Known rows, with every way that one mark hangs from another:
(G V): [ 0.34  0.87  3.13 -0.47  0.59 -0.62 -2.21 -2.25 -0.41  0.20  0.75  0.31
  1.80  0.26  1.31 -1.71  0.40 -0.22  0.07 -0.93  0.65  1.21]
(C (A G T)): [-2.62  0.05 -1.00 -2.52 -3.22 -1.61 -0.60  0.60 -0.48 -0.45 -0.23  0.96
  1.91 -1.33  0.34  0.05  1.11 -0.52 -1.62 -1.25  1.86 -1.71]
(V (A G) (T (P (J F)))): [-2.72  0.43 -1.10 -1.00 -0.14  1.45 -3.06 -1.07  1.12  0.52 -1.47  2.12
  0.68  0.96  1.92 -1.61 -0.94 -1.61  1.26 -1.49  3.26 -3.67]
(T (F H) (P (V (A G)))): [ 2.33  2.32 -1.64  1.13  0.83  2.33 -0.30  0.47 -0.02  1.98 -3.70  2.15
 -0.34  0.50  0.35  0.37  0.89 -1.68 -0.52 -0.21  0.79 -0.77]
(G (V A)): [-0.91 -0.12  2.28 -1.22  1.21  0.76 -2.59 -2.27 -0.77 -0.13  1.03 -0.19
  2.99 -0.12  0.95 -1.84  1.01 -0.82  0.73 -2.23  0.53 -0.14]
(T F): [ 0.51  0.49 -0.40  0.53 -1.22  1.29 -0.29  0.61  1.87 -0.29 -0.69  1.90
  0.25  0.04 -1.02  0.75 -0.12 -2.44  1.13  0.54 -1.24  0.94]
(P J (V A (T (F H)))): [ 1.15  0.46 -0.96  1.33 -1.43  3.33 -3.85 -0.81  2.00 -0.89 -2.66  0.92
  1.16  1.26  0.49 -1.55  0.98 -2.50 -1.89  1.09  0.15 -1.68]
(V (A G (T F))): [-4.09 -0.23 -1.27 -1.72 -0.94  0.80 -1.24  0.89 -0.11  0.16 -0.42  1.97
  2.61 -2.49  0.33 -0.91  1.82 -2.38  0.31 -1.78  1.61 -2.95]
(C A): [-0.03 -1.03 -0.58 -1.74 -2.06  0.19 -0.32  0.21  0.45 -1.28  0.18 -0.04
  1.54  0.82 -0.68  0.81  0.28 -0.58 -0.12 -1.05 -0.23  0.18]
(A G (V (T F))): [-2.13  2.44  0.51 -2.87 -4.03 -1.69 -1.06 -1.00 -0.55  2.09  0.07  3.57
  2.75 -0.74  2.99 -1.12 -0.77  0.30 -2.32 -0.79  1.48 -2.27]
(T (F H) (P J (V A))): [ 3.53  2.12 -1.32  2.67  0.33  3.36 -2.39  0.06  0.79  0.57 -4.58  0.84
 -1.41  0.53 -0.19  0.30  1.43 -2.71  0.54  0.95 -0.27  0.08]
(G (V A (T F))): [-1.28  0.59  1.55 -1.23  0.48  1.19 -3.22 -2.49  0.38 -0.78  0.88  0.54
  2.65  0.93  0.76 -2.03 -0.54 -1.84  0.80 -1.93  0.87 -0.62]
(F H): [ 1.37  1.09 -0.54  0.30 -0.48 -0.07  1.09  1.30  0.37 -1.19 -0.20  1.27
  1.84 -1.41  1.98  0.99  0.06 -2.40 -0.72  1.18 -0.42 -0.03]
(V (A G) (T (F H) P)): [-2.15  1.35 -2.34 -1.49 -0.35  2.07 -0.92 -0.30  0.90  0.36 -1.42  2.48
  1.08  0.60  1.53 -0.11 -1.20 -2.66  0.62 -2.04  2.14 -3.06]
(P (J (F H)) T V): [ 1.66  2.02 -0.79  1.52  0.00  1.28 -3.44  0.99  0.07 -0.13 -3.61  3.01
  0.27  0.18  2.55 -3.53  1.78 -2.23 -3.01  5.01  1.18 -1.56]
(V A (T F P)): [-1.31  0.04 -0.93 -0.62  0.61  2.82 -2.93 -0.20  1.65 -0.30 -0.97  1.43
  0.32  1.77  0.06 -1.56 -1.57 -2.14  2.36 -2.07  2.11 -1.17]
(T P): [ 1.24  0.63  1.45  0.64  1.27  0.32 -1.66 -0.05  0.20  1.54 -1.59  1.07
 -1.79  0.90  0.83 -1.36 -0.35  0.58  1.67 -0.66  2.43  1.90]
(H F): [-0.09  0.16  0.53  3.25 -2.04  0.06 -0.37  1.16  1.16 -0.57  2.33  1.68
  1.08 -1.94  0.25  0.76  0.26 -1.68  1.71 -0.09 -0.71 -0.53]
(V (A G) T): [-4.00 -0.59 -1.04 -2.89 -0.94  1.12 -1.32 -0.62  1.05  0.01  0.66  2.19
  2.67  0.64  1.94 -1.45 -0.90 -1.23 -0.42 -2.51  2.61 -3.36]
(P J (V (A T))): [ 0.28 -0.40  0.51  1.23 -0.81  2.21 -4.54 -0.31  0.64 -0.16 -2.52  0.26
  1.14 -0.51  0.21 -2.98  2.98 -1.07 -1.70  0.64  1.25 -1.07]
(G (A T) V): [-1.20  0.04  2.95 -1.51  1.61 -1.50 -3.95 -1.87 -2.73  0.56  1.65 -1.38
  3.77 -2.18  2.08 -1.63  1.66 -0.62 -1.15 -2.29  1.75 -0.07]
(V (A G) (T F (P J))): [-2.55  0.70 -1.58 -0.93 -0.89  2.56 -2.91 -1.18  1.58  0.33 -1.91  2.01
  0.01  1.28  0.87 -0.65 -0.68 -2.38  1.60 -1.89  2.05 -2.56]

Rows:
[-1.65  1.42 -0.28 -1.84 -2.28 -1.28 -1.70 -0.82 -0.97  0.24 -1.20  0.67
  0.94 -0.76 -0.01 -0.05  1.06 -0.71 -0.68 -1.67  2.06 -0.98] -> (C (A (G V) (T F P)))
[-0.45  1.44 -0.99 -1.04 -0.15  1.11 -0.63  1.90 -0.04 -0.83 -0.96  2.80
  0.31 -0.18  1.66 -1.35  0.43 -2.83 -0.57  1.83  0.27  0.75] -> (P (T (F H)))
[-2.47  3.15  0.20 -0.77 -1.95 -2.19 -1.13 -0.33 -0.93  0.45 -0.71  2.47
  2.19 -3.54  1.98 -0.68  1.44 -2.47 -2.03  0.21  2.10 -1.97] -> (A (G V) (T (F H)))
[ 0.36  3.08  2.04  1.31 -1.57 -2.37 -4.90  1.10 -1.81  0.43 -1.89  1.24
  1.28 -3.87  2.46 -3.64  1.13 -0.59  0.28  1.94  3.13 -0.69] -> (A (T (P (J (F H)))) V)
[-0.42  0.51  3.35 -0.53  1.95 -1.12 -5.13 -2.28 -2.78  0.98  0.24 -1.89
  1.99 -1.91  2.04 -1.85  1.91 -0.46 -0.33 -2.19  2.23  0.44] -> (G (A (T (P J))) V)
[-1.24 -0.17 -0.46  0.06  0.67  2.19 -4.11 -0.53  1.55 -0.71 -1.30  1.16
  0.35  1.28  1.00 -2.40 -1.25 -1.98  2.43 -0.88  2.74 -2.19] -> (V A (T (P (J F))))
[ 0.85  0.56  0.74 -0.06  1.67  1.31 -1.76 -0.53 -0.56  3.07 -2.49  1.61
 -0.67  1.34  1.12 -2.35  0.99  1.54 -0.74 -1.72  3.05 -0.09] -> (T (P (V (A G))))
[-0.09  0.20  0.44 -2.16 -0.84 -0.38 -1.78 -0.18 -1.74  0.73  1.16  0.08
  4.17 -1.19  2.51  0.25  0.02 -1.01 -1.66 -1.41 -0.30 -1.07] -> (G (A (V (T (F H)))))
[-0.56  0.30  1.99 -1.80  1.05  0.02 -3.35 -2.95 -1.06  0.37  1.56 -0.79
  3.29  0.48  1.81 -0.52 -0.46 -1.35 -0.91 -2.44  0.41 -0.22] -> (G A (V (T F)))
[-1.65  0.86 -0.90 -3.69 -4.56 -1.12 -0.57 -0.76 -0.61  0.23  0.08  1.50
  3.00  0.26  1.08  0.40 -0.26  0.06 -1.95 -1.65  0.41 -2.10] -> (C (A G (V (T F))))
[-2.25 -0.67  0.28 -0.55  1.12  1.07 -2.95  1.11 -0.37 -0.17 -0.48  0.47
  1.35 -1.60  0.27 -2.54  1.40 -1.20  1.70 -1.92  2.80 -0.99] -> (V (A (T P)))
[ 0.75  1.44  0.31  1.21 -1.02  1.37 -3.47 -0.63  2.59 -0.44 -1.90  1.63
 -2.04  2.01  0.47 -1.16 -2.03 -1.87  1.71  0.51  1.82  0.81] -> (V (T F (P J)))
[-1.64  0.13 -0.90  0.04  0.60  1.62 -2.22  1.55 -0.17 -0.68 -1.13  0.84
  1.51 -2.08  0.00 -1.31  1.31 -2.79  1.78 -1.08  1.75 -1.31] -> (V (A (T (F H) P)))
[-2.53  1.92  0.75  0.17 -1.54 -1.73 -2.81  0.19 -0.42  1.62 -2.30  2.10
 -1.04 -2.66  2.08 -1.90  1.51 -0.33 -0.41 -0.09  4.34 -1.12] -> (A G (T (P J)))
[-2.20 -0.64 -1.32 -1.27 -0.60  2.68 -2.19  0.13  2.12 -1.47  0.19  1.63
  2.05  1.02 -0.10 -1.15 -1.32 -2.87  1.36 -1.64  0.78 -1.91] -> (V A (T F))
[ 1.68  1.10 -0.73  2.72 -1.31  0.40 -1.89  0.44  1.70 -1.76 -1.82  1.55
  0.65 -1.30  0.79  0.69  0.41 -3.89  1.36  3.78 -1.09 -1.57] -> (P (J (F H)))
[-1.25  0.52  2.66 -0.63  1.62  0.07 -3.88 -1.75 -1.32  0.06  0.25 -0.24
  2.15 -1.12  1.11 -3.09  1.36 -0.64  0.94 -2.13  2.35  0.04] -> (G (V (A (T P))))
[-0.53  0.73 -1.51 -1.01 -0.69  1.88 -0.89 -0.32  0.84  1.07 -1.42  2.65
  2.48  1.12  1.30 -1.72  0.23 -0.93 -3.47 -0.77  1.64 -2.78] -> (P (V (A G) (T (F H))))
[ 0.59  0.71 -0.01 -1.52 -3.53 -0.01 -2.73 -0.68 -0.12 -0.87 -0.73 -0.06
  1.51  1.01  0.14 -0.26 -0.33 -0.42  0.03 -0.75  0.12 -0.13] -> (C (A (V (T F (P J)))))
[-1.07  0.94  1.50 -0.52  0.89  0.35 -2.85 -1.21 -0.95 -0.99  0.42  0.04
  3.27 -1.70  0.84 -1.85  1.40 -2.32  0.42 -1.26  0.81 -0.65] -> (G (V (A (T (F H)))))
[-0.54  0.61 -0.87  1.60 -0.94  1.13 -3.87 -0.08  0.60  0.61 -3.04  2.21
  1.76 -1.25  0.66 -2.55  2.58 -1.93 -1.89  2.18  1.61 -4.21] -> (P (J F) (V (A G T)))
[-1.27  0.36 -0.39 -3.68 -4.06 -1.43 -0.11 -0.65 -1.50  0.66  0.15  1.02
  3.28 -0.46  1.08  0.62  0.89  0.80 -2.00 -1.72  0.20 -1.71] -> (C (A G V))
[-0.46  0.52  1.58 -0.48  0.20 -1.44 -4.46  0.26 -2.68  1.36 -0.27 -0.25
  2.78 -3.00  2.24 -1.76  1.53 -0.48 -0.21 -0.52  1.88 -1.34] -> (G (A (T (P (J F))) V))
[-2.85  1.84  0.68 -0.70 -0.89 -2.27 -1.77  0.60 -0.88  2.13 -1.58  2.63
 -0.46 -2.54  2.21 -2.26  1.08  0.38 -1.03 -0.75  4.98 -1.14] -> (A G (T P))
[-0.01  2.59  2.62  1.03 -1.61 -2.27 -5.64  0.76 -1.75  0.84 -1.76  1.25
  0.84 -3.48  1.97 -4.21  1.04  0.03  0.65  1.52  3.37 -0.55] -> (A (T (P (J F))) V)
[ 2.88  1.73  0.32  1.72  0.78  1.87 -1.83 -0.03  0.76  2.38 -3.38  1.93
 -2.11  1.82 -0.67 -1.12  0.16 -0.10  0.15  0.10  1.21  1.56] -> (T F (P V))
[ 0.01  0.05  1.08 -1.98 -0.18 -0.20 -2.82 -0.68 -1.79  1.59  0.72 -0.01
  2.95 -0.47  2.13 -0.57 -0.11  0.02 -0.70 -2.02  0.71 -0.46] -> (G (A (V (T F P))))
